Each row comes from the steps of one path. Every step used is in the known rows, and no mark comes twice. Write the path behind each row, first mark first.
In the rows, 128 means zero.
Known rows:
poral -> gulo -> vokebo: [146  97 159 137 127 149 136 109 130 142 137 122 143  84 117 113 127 117
 135 107 138 112 112 152 152  93 169 144 150 168 100 140 150 118 152 122
 122 154 150 106  88 157 146 140 128 129 132 110 123 163 105 133 156  97]
migi -> pena -> nele: [158  87 128 130 121 121  94 134 124 119 157 104 116  63 152 124 149 106
 123 143 145 130 155 132 127 117 105 143 128 148 132 145 126 135 131 117
 117 103 134 103 180 132 108 117 158 141 115 158 153 123 100 119  87 129]
nele -> pena -> migi -> benu: [125 118 122 137  85  83 136 121  98 135 135 127 150 135 199  94 136 128
 121 184 129 131 163 117 173  92 134 117  94 132 115 126 126 130 128 158
 143 108 145 122 201 113 146 108 171 150 115 171 147 138  97 103 129 125]
lazuva -> vokebo: [146 142 102 133 156 131 123 106 139 118 118 118 145  95 121 113 137 107
 129 146 141 133 138 125 127 151 124  92 142 127 129 122 137 132 123 134
 125 135 147  99 123 139 161 106  96 120 125 122 136 105 126 109 152 126]
tagod -> poral -> pena -> vokebo -> gulo: [200 100 113 125 165 154 109 165 161 124 154 159  88  99 134  91 125  82
  87  86 164  98 111 181 176 118 130 123 180 136  86 160 119 155 154 140
  69 132 169 130 134 153 145 112 149 121 151 152 137 136  82 125 152  96]
poral -> pena -> vokebo -> lazuva -> voled -> torot: [157 144  97 115 163 105  75 142 164 145  96 131 156  68 139 114 199  82
 109 129  90 116 171  97 154 183 130  99 178 122  62 145 157 109 128 129
 129 156 183 109 118 156 158 157 159 100 156 123 106 153  87 106 114  89]
tagod -> poral -> gulo -> vokebo -> lazuva: [203  92 127 129 131 148 148 115 160 143 146 100 123  58 116 104 109 125
 134 102 145 110  77 166 156  64 154 135 166 143  74 133 134 102 137 140
  92 163 179  92  87 149  99 125 154 130 194 122 128 153 101 107 142 101]
torot -> poral -> gulo -> vokebo -> pena -> migi -> benu: [165  97 158 156  49 121 145 106 117 138 191 110 130  77 155  66 143 100
 120 116 146 138 160 135 202  69 140 167 114 139  95 139 169 130 150 177
  93 145 127 104 136 134 153 107 173 135 140 161 146 147  88  96 129  54]
benu -> migi -> pena: [108 102 154 119  92 121 113 124 117 124 150 121 144 103 129 125 122 134
 140 134 140  99 176  94 142 119 140 126 114 136 142 136 130 139 120 166
 116 118 166 124 171 109 107 134 135 164 137 167 137 144  99 132 137 104]
voled -> zefurod: [140 147  96 102 109 130  91  97 129 129 122 106 119 111 125 118 124 138
 126 130 135 102 143 130 140 115 120 145 165 117 139 130 127 136 125 112
 141 121 144 122 123 132 147 168 121 135 118 131 136 129 159 119 123 117]
tagod -> poral -> gulo: [174  98 128 132 151 122 142 141 133 121 159 107 107 113 136  85  99 116
 123 100 140 117 117 142 141  75 131 123 139 143  95 122 121 111 134 130
 111 130 157 111  94 119 127 114 163 126 160 121 142 167 116 117 140 149]
pena -> migi -> benu -> torot -> voled -> zefurod: [148 163 102  98  74  76  66 137 102 123 159 130 119 129 184  74 154 137
 147 149 104 125 223  85 187 149  85 179 111  51 139  91 185 148 108 138
 187  57 134  99 202 103 198 147 169  85 131 143 157 113 169  80 106  85]
vokebo -> pena -> migi -> benu: [142 122 118 138  71 116 129 118 104 107 155 154 141 114 155 112 148 121
 119 138 142 155 171 110 148 124 112 167 109 114 109 148 131 134 116 170
 117 104 119 112 174 133 137  99 155 137 139 160 152 122  94 101 116  99]
gulo -> vokebo -> pena: [123 108 126 129  91 158 123 106 121 119 108 136 141  90  98 126 130 132
 114 107 135 113 113 139 139 126 153 146 161 138 131 152 142 135 153 160
  88 142 141 121 121 146 139 119 126 137 143 128 132 114  97 120 130  74]
tagod -> poral -> pena: [159 122 131 114 155 117 120 152 148 116 128 111  86 109 139  92  94 119
 112 120 141  75 139 122 159 119 111 125 131 118  99 125 100 113 162 115
 111 121 182 115 118 107 111  96 162 126 149 154 151 159  88 133 137 119]
poral -> gulo -> vokebo -> pena -> nele: [156  83 142 134 106 169  92 103 127 127 165 111 118  59 111 114 158 102
 111  91 148 119 130 134 154  97 153 166 178 181  94 170 150 131 164 148
  78 115 119  81 115 170 144 128 152 122 139 123 139 138  96 113 135  93]
nele -> pena -> migi -> benu -> torot -> vokebo -> gulo: [139 144 116 161  86  90 109 141  99 159 156 161 155 120 240  52 134  92
 133 153 118 166 161 101 211 118 135 115 110  88 135 136 180 157 114 218
 137 108 162 130 234 110 194 131 177 134 124 169 142 124 128  64 130  76]
nele -> pena -> poral -> gulo -> vokebo -> lazuva -> voled -> torot: [148 104 115 146 156  75 103 108 120 166  73 114 181  36 136  71 171  91
 132 154  60 110 131 130 219  83 180  53 158 169  63 104 152 107 112 180
 121 188 207 109 132 146 151 163 174 134 149  96 110 167  97  80 115 106]
torot -> voled -> zefurod: [120 160  90 104 110 118  77 119 128 122 129 111 128 112 130 105 136 144
 123 129 102 104 166 127 143 121 112 132 148  80 143 100 151 151 129  96
 149  87 128 120 131 107 162 152 123 116 130 102 139 111 178 128  97 110]
nele -> pena -> vokebo: [118 116 101 137 106 126 119 132 113 156 119 124 133 147 145 108 141 111
 105 164 127 104 122 133 153 101 157  84 146 152 122 143 132 120 137 149
 105 141 135 153 175 143 159 129 123 153  98 134 127 113 115 117 144 119]
gulo -> vokebo -> lazuva -> voled -> zefurod: [179 142  95 104 103 121  95  90 168 150 114 101 155  41 121 124 159 138
 133 131 116 108 120 136 140 139 148 106 204 120  99 138 143 137 121 137
 153 163 172  98 113 141 152 171 120 111 166 126 122 122 131 103 127  76]
pena -> vokebo: [151 122 105 129 122 135 120 135 132 137 144 143 110 126 119 129 142  97
 108 126 143 116 121 137 138 132 136 134 147 136 128 146 140 123 130 131
 112 137 119 140 141 167 160 139 111 124 118 120 123 108 122 128 134 118]
poral -> gulo: [128 111 144 137 137 151 134 123 120 133 154 119 142 115 134 107 133 117
 131 112 125 142 134 130 135  99 142 126 131 154  89 137 136 112 126 121
 124 139 133 116  88 141 129 135 141 134 138 112 135 169 130 129 147 128]
tagod -> poral -> gulo -> vokebo -> lazuva -> voled -> torot: [203 104 110 140 150  91 100 120 168 149 110 109 151  31 135  90 137 110
 141 100 108 122 123 128 162 103 155  92 196 137  60 107 155 109 132 153
 125 172 209  93  71 133 144 147 185  94 196 103 112 185  83  90 116 118]
migi -> pena -> poral -> gulo -> vokebo -> lazuva: [185  74 141 147 135 135 138 107 109 132 142 103 153   6 111  92 146  94
 127 132 122 108 109 176 190  63 154 142 111 163  70 145 128 106 116 140
  98 194 184 101 139 172  88 131 139 179 167 111 140 143 100 121 105  79]
vokebo -> lazuva: [148 140 113 134 126 136 135 122 138 139 128 118 145 103 128 143 149 136
 139 132 115 148 108 135 115 127 121 123 132 115 102 142 139 119 101 137
 116 148 138 112 124 133  84 140 132 139 167 134 124 119 144 110 125 112]
gulo -> vokebo -> lazuva -> voled: [171 120 133 131 119 116 133 118 168 153 119 130 164  53 118 135 173 125
 135 124 112 134 104 134 128 149 164  97 171 121  85 131 141 129 126 150
 133 168 153 108 116 138 132 136 129 104 173 117 114 117 107 113 124  87]
gulo -> vokebo -> pena -> migi: [134 125 135 119  91 127 147 121 131 118 126 165 125  89  99 109 152 117
 103 109 150 103 138 134 179 110 166 159 140 135 138 166 148 130 143 161
 112 127 130  85 140 158 144 130 121 124 146 143 118 118  94 117 119  70]
nele -> pena -> poral: [106 114 111 136 146  91 128 128  94 133 105 124 123 131 130  88 119 115
 115 168 102  95 123 131 198  87 141  81  99 152 130 116 104 119 115 159
 113 134 155 141 183 122 130 124 139 157 102 130 139 115 120 116 116 136]
poral -> gulo -> vokebo -> lazuva -> voled: [173 107 150 134 127 134 136 117 162 151 139 122 177  33 130 111 173 113
 134 112 101 146 107 136 130 125 169  97 175 147  50 140 153 115 123 146
 132 179 156  94  80 146 133 145 142 112 184 106 122 159 108 114 147  88]
poral -> gulo -> vokebo -> pena: [129 102 144 136 100 177 122 104 109 128 136 128 156  74 109 102 143 121
 118  92 133 121 117 139 148  94 169 148 166 169  90 161 151 119 156 156
  85 152 138 111  90 162 139 125 137 146 155 117 133 155  99 124 152  79]
poral -> gulo -> vokebo -> pena -> migi: [136 106 158 130 101 149 146 116 123 118 152 151 135  75 109  79 154 115
 101  98 141 117 138 137 185  86 179 165 149 163 105 178 155 116 143 157
 108 138 130  72 103 165 145 137 133 134 146 127 121 161  93 113 143  71]
gulo -> vokebo -> lazuva: [167 126 124 129 112 145 138 103 152 152 117 114 146  66 101 152 146 130
 141 124 130 119  84 152 141 113 157 138 150 125 102 139 149 123 135 138
 109 159 152 108 118 155 104 133 117 133 169 124 111 113 126 119 132  77]

Which path is each row?
[133 125 119 136  76 103 114 146  83 111 155 152 136 142 170  93 160 123
 135 134 132 157 192  66 169 155 106 175 105 104 120 138 160 127 103 199
 131  94 128 108 203 126 158 116 186 112 139 173 156 125 109  73 139  84]  vokebo -> pena -> migi -> benu -> torot
[176 145  83 144 120  68  94 144 171 167 127 103 139  86 137 102 177  77
 121 124  93 148 157 108 169 147 116  67 163 105 104 111 178 128 115 159
 115 171 147 130 140 128 155 164 154  95 149 129 106 120 131  81  89  94]  pena -> vokebo -> lazuva -> voled -> torot -> poral
[156 143  98 135 103 103 106 122  96 105 147 136 148 105 161  75 164 106
 133 151 143 161 194  63 166 182  97 148 113 107 117 133 178 131 101 213
 127  99 149  77 197 136 198  90 142 106 145 167 166 110 110  55 159  79]  lazuva -> vokebo -> pena -> migi -> benu -> torot
[150 126 108 165 112 120  95 126  68 126 182 126 135  92 173  47 121  74
 131 127 106 142 169  57 187 133  94 154  93  98 101 127 170 106 107 216
 107 114 158 139 185 137 188 117 180 132 144 104 178 131 130  75 128  89]  migi -> benu -> torot -> vokebo -> pena -> poral -> gulo
[164  88 149 145  69 144 140 101 103 122 164 139 153  66 152  92 150 107
 124 111 149 135 149 132 169  87 153 187 138 152  80 158 151 127 147 174
 108 122 136  93 131 163 162 112 159 138 150 136 143 157  77 105 142  72]  poral -> gulo -> vokebo -> pena -> migi -> benu
[190 157 122 128 120  62 109 165 133 129 177 126  75 102 222  39  91  90
 117 140 147  93 197  49 205 153  88 169  92  48 122 113 155 104 148 160
 161  88 191 103 194 102 186  93 194  94 144 160 164 154  92  72 124  83]  tagod -> poral -> pena -> migi -> benu -> torot -> vokebo
[192 126 124 130  96  88  91 173 142 168 178  87 143  98 197  80 184  78
 134 139 102 148 181  60 173 197  80 109 127  94  54 102 173 118 121 180
 129 160 155 135 191 110 165 106 194  94 157 180 156 121 107  77 147  44]  migi -> benu -> torot -> poral -> pena -> vokebo -> lazuva -> voled
[131 189  80 149 129 102  89 101 146 153 108 117 152  74 148 122 122 102
 139 135 105 139 144  94 148 133 114 118 141  72 133 121 172 109 121 137
 127 139 172 118 125 140 144 157 135 130 157  92 103 125 153  98  83 107]  voled -> torot -> vokebo -> lazuva
[119 181  90 139 115  63  96 130 146 119 118 169 145  69 159  59 161  84
  91 121  95 135 200  53 169 168 132  94 144  80 144 140 171 133 113 179
 156 110 154  94 144 128 206 151 150  93 138 108 113 134 112  85  66 100]  lazuva -> voled -> torot -> vokebo -> pena -> migi
[184 134 138 126 133  74  65 135 193 168 118  77 114  17 147 106 182  75
 126 119 103 100 176 100 201 153 112 108 172 131  91 115 175 131 162 132
 123 140 175  74 137 121 142 145 192  84 153 147 109 141  90  88  82  67]  gulo -> vokebo -> lazuva -> voled -> torot -> poral -> pena -> nele
[121 150  87 160 154 110  93  99  93 123 128 136 129  65 121  55 116  66
 110 103  95 119 161  90 203 103 123 123 124 117 123 134 162 105 115 171
  94 126 166 127 118 153 173 153 152 138 134  70 129 152 129  94  80 112]  voled -> torot -> vokebo -> pena -> poral -> gulo
[167 163  95 153  92 107  95 117 118 164 163 101 150  94 199 111 127 114
 161 146 117 165 142  65 134 164  90 147 106  59 108 116 182 114 111 179
 138 123 155 130 186 119 153 122 166 121 169 130 151 108 159  68 127  86]  migi -> benu -> torot -> vokebo -> lazuva
[186 134 118 133  86 116  99 155 120 167 170  75 119 114 180  96 157  87
 141 141 125 131 164  82 178 164  81 156 111 100  66 119 180 119 132 163
  97 148 153 137 192 122 139 111 184 117 152 181 151 119 124  76 151  40]  migi -> benu -> torot -> poral -> pena -> vokebo -> lazuva
[148 117 151 147 119  80 107 127 151 164 117  97 151  62 138  64 150  86
 142 100  95 122 165 115 190 108 149  79 158 144 109  89 173 129 151 149
 138 185 162 124  90 116 189 157 170  93 132 113 108 178  98 102 107  94]  lazuva -> voled -> torot -> poral -> gulo -> vokebo
[155 110 131 121 154 177 105 145 144 136 148 169 127 100 131 113 169  79
  93  96 141 119 120 175 166 138 140 135 170 149  87 179 132 150 151 134
  81 141 148 134 128 174 149 127 124 136 132 142 122 134  93 139 157  72]  poral -> pena -> vokebo -> gulo
[153  93 112 132 108 128 116 139 115 122 149 128 140  79 134 118 140  97
 110 139 152 113 140 150 128 121 132 135 132 139 128 155 125 127 132 123
 103 151 140 145 169 155 140 120 122 157 115 142 141 116 102 126 104  99]  migi -> pena -> vokebo
[130 105 156 139  80 140 119 141 103 154 153  92 131 116 127  64 134 112
 130  87 118 127 141  95 194 107 139 135 134 147 118 122 192 122 142 193
  92 163 139 114 126 119 150 128 168 113 153 144 133 141 127  84 150  39]  benu -> torot -> poral -> gulo -> vokebo -> pena
[186  98 133 145 153 139 146 104 133 145 142 118 128  47  95 107 140  98
 131 119 117 112  87 167 194  77 162 143 130 156  78 136 139 111 118 148
  95 170 166  91 115 178 108 142 124 142 170  92 119 135 119 114 130  94]  pena -> poral -> gulo -> vokebo -> lazuva
[168  70 115 143 116 162 110 145 126 126 157 161 155  69 136 110 162  88
 111 106 154 147 120 197 147 108 146 125 158 150 106 179 132 162 127 148
  79 161 143 151 169 166 134 126 129 166 135 153 138 112  96 132 113  86]  migi -> pena -> vokebo -> gulo
[161 161 147 118 126  51 124 139 181 156 101 109 127  41 146  75 177  84
 120 125  93 103 183 104 231 136 143 109 137 108  99 113 174 121 148 142
 150 172 184  65 121 115 144 152 174  91 168 154  87 159  87  95  90  50]  gulo -> vokebo -> lazuva -> voled -> torot -> poral -> pena -> migi
[160 147 103 149  82  80 118 133 108 127 171 106 128 121 173  50 151  93
 138 145 144 165 212  61 200 162  82 125  90  95 136 105 192 145 107 225
 116 115 141  85 202 104 187  94 162 103 136 190 160  95 123  41 145  65]  lazuva -> vokebo -> pena -> migi -> benu -> torot -> poral
[125  91 147 124 125  95 120 124 103 115 157 135 113  95 113 106 120 113
 126 146 134  80 172 110 193 110 131 126  82 139 152 126 110 135  97 181
 114 115 176 122 203 118 103 136 134 167 130 157 142 129  98 129 120 117]  benu -> migi -> pena -> poral
[152 130 127 145 110 111 114  99 151 178 121  69 148  62 119 107 139 104
 155 104 111 138 132 141 192  73 147 125 151 140 102 107 188 114 144 139
  93 186 168 101  89 134 122 161 162 128 162 115  96 165 133  88 110  73]  voled -> torot -> poral -> gulo -> vokebo -> lazuva
[150  93 119 125  99 147  95 108 143 127 137 124  95  71 103 143 148 113
 114 112 154 107 123 132 148 127 136 163 178 159 132 165 144 147 164 154
  78 106 118  91 151 155 147 121 142 110 126 134 133 104  97 112 116  91]  gulo -> vokebo -> pena -> nele
[131 141 118 139 127  53 103 145 150 144 110 104 132 114 155  85 143  98
 132 126  91 141 178  91 165 141 109  61 137 110 134  79 165 137 124 157
 145 155 149 139 128  81 166 150 172  94 119 138 112 139 123 102  82 125]  lazuva -> voled -> torot -> poral
[166  88 153 138 153 131 142 110 118 134 146 134 113  71  96  90 129  95
 124 112 131  93 108 163 201  86 166 148 124 168 106 125 131 114 132 147
 115 155 158 109 112 169 147 137 121 131 126  91 129 143 102 129 130 108]  pena -> poral -> gulo -> vokebo
[119 165  74 149 143  88  84 107 107 119 109 149 113  76 116  75 112  77
 110 127 105 109 156  83 197 130 108 125 115  90 155 125 149 122 119 175
  95 117 170 139 149 146 175 147 140 135 123  82 128 115 128 100  65 105]  voled -> torot -> vokebo -> pena -> poral
[177  74 145 155  58 122  78 126 106 161 198  66 109  83 169  83 146  95
 151 105 142 151 169  83 193 114  97 172 142 150 100 124 197 137 154 199
  78 110 124 103 178 127 169 109 213 100 132 166 168 131 108  64 139  58]  migi -> benu -> torot -> poral -> gulo -> vokebo -> pena -> nele
[144 101 117 142 121 128 132 110 113 114 114 144 110  83  78 109 131 108
 108 115 130  87 111 146 192 109 149 144 132 148 132 144 125 132 129 179
  79 142 147 118 153 161 139 119 120 136 130 117 131 100  92 122 113  83]  gulo -> vokebo -> pena -> poral
[160 135 121 148  92  99 121 129  98 122 189  97 144 108 175  27 155  83
 133 129 135 178 209  63 198 136  95 125  98 120  96 113 201 128 104 214
 113 125 140  74 169 115 182  94 177 109 147 167 170 130 127  49 159  65]  lazuva -> vokebo -> pena -> migi -> benu -> torot -> poral -> gulo
[152  97 158 136  64 132 117 131  84 132 162 136 148  94 165  79 161 109
 138 109 137 148 171  92 189 120 147 195 127 142  89 151 183 120 134 198
 128 121 140  85 167 150 183 125 180 116 156 150 150 161  90  80 163  56]  poral -> gulo -> vokebo -> pena -> migi -> benu -> torot
[124 171  98 143 143  67  78 124 151 145 108 137 149  75 169  85 128  89
 127 126  93 136 170  68 137 171 121  75 152  76 141 104 163 131 132 145
 166 134 164 134 126 117 205 155 146  96 123  86 110 135 118 106  75 120]  lazuva -> voled -> torot -> vokebo
[126 134 124 137  97 100  85 159  94 132 146 123 147 143 180 105 146 132
 156 139  82 156 182  87 136 167  88 150  94  69 117  74 172 141 124 153
 146  88 128 143 191  88 174 100 171  87 141 125 160 109 140  96 123 103]  migi -> benu -> torot -> voled
[202 146 127 138 135  96 109 168 138 125 190 161  88  89 226  39 112  80
 119 112 151 126 172  95 214 147 104 156 115  64 112 133 155 144 138 190
 137  90 195 103 193 115 180 103 193 109 161 171 160 140  92  75 128  72]  tagod -> poral -> pena -> migi -> benu -> torot -> vokebo -> gulo
[170 118 151 133 107  93  69 158 118 150 186  63  81 122 195  85 141  89
 149 135 131 129 210  60 191 166  61 174 101 117 112 105 164 131 152 150
 124  88 137 111 210  93 149 100 212  90 112 189 175 131 114  82 133  87]  migi -> benu -> torot -> poral -> pena -> nele
[160 118 127 140 144 113  98 107 150 156  98 115 188  28 135 112 177 107
 151 110  86 140 139 124 148 127 167 101 192 149  53 124 173 117 128 146
 139 182 180  98  73 150 157 166 163 108 177  96 101 182 101  99 125  94]  poral -> gulo -> vokebo -> lazuva -> voled -> torot
[149  89 153 155  53 134 105 126  91 154 170  75 145 103 167  76 133 109
 157 101 131 148 157  92 181 110 116 161 123 137 101 116 193 124 152 206
  87 153 147 133 160 120 164 108 195 121 149 159 164 147 110  78 156  40]  migi -> benu -> torot -> poral -> gulo -> vokebo -> pena
[123 139  91 135 132 145 110  99 116 100 117 122 153  89 105 107 142 119
 114 136 134 133 139 113 120 163 115  98 152 133 114 142 140 132 120 168
  82 130 144  97 121 139 157  97 106 127 145 130 144  91 116 104 147 102]  lazuva -> vokebo -> pena
[173 161 129 128 111  42 105 141 154 150 134 101 143  65 199  71 182  87
 127 146  87 148 221  74 201 151  90 114 112  82  61  95 160 122 121 155
 151 139 172  99 155  92 138 121 210 101 158 179 127 164  90  82  87  69]  vokebo -> lazuva -> voled -> torot -> poral -> pena -> migi -> benu
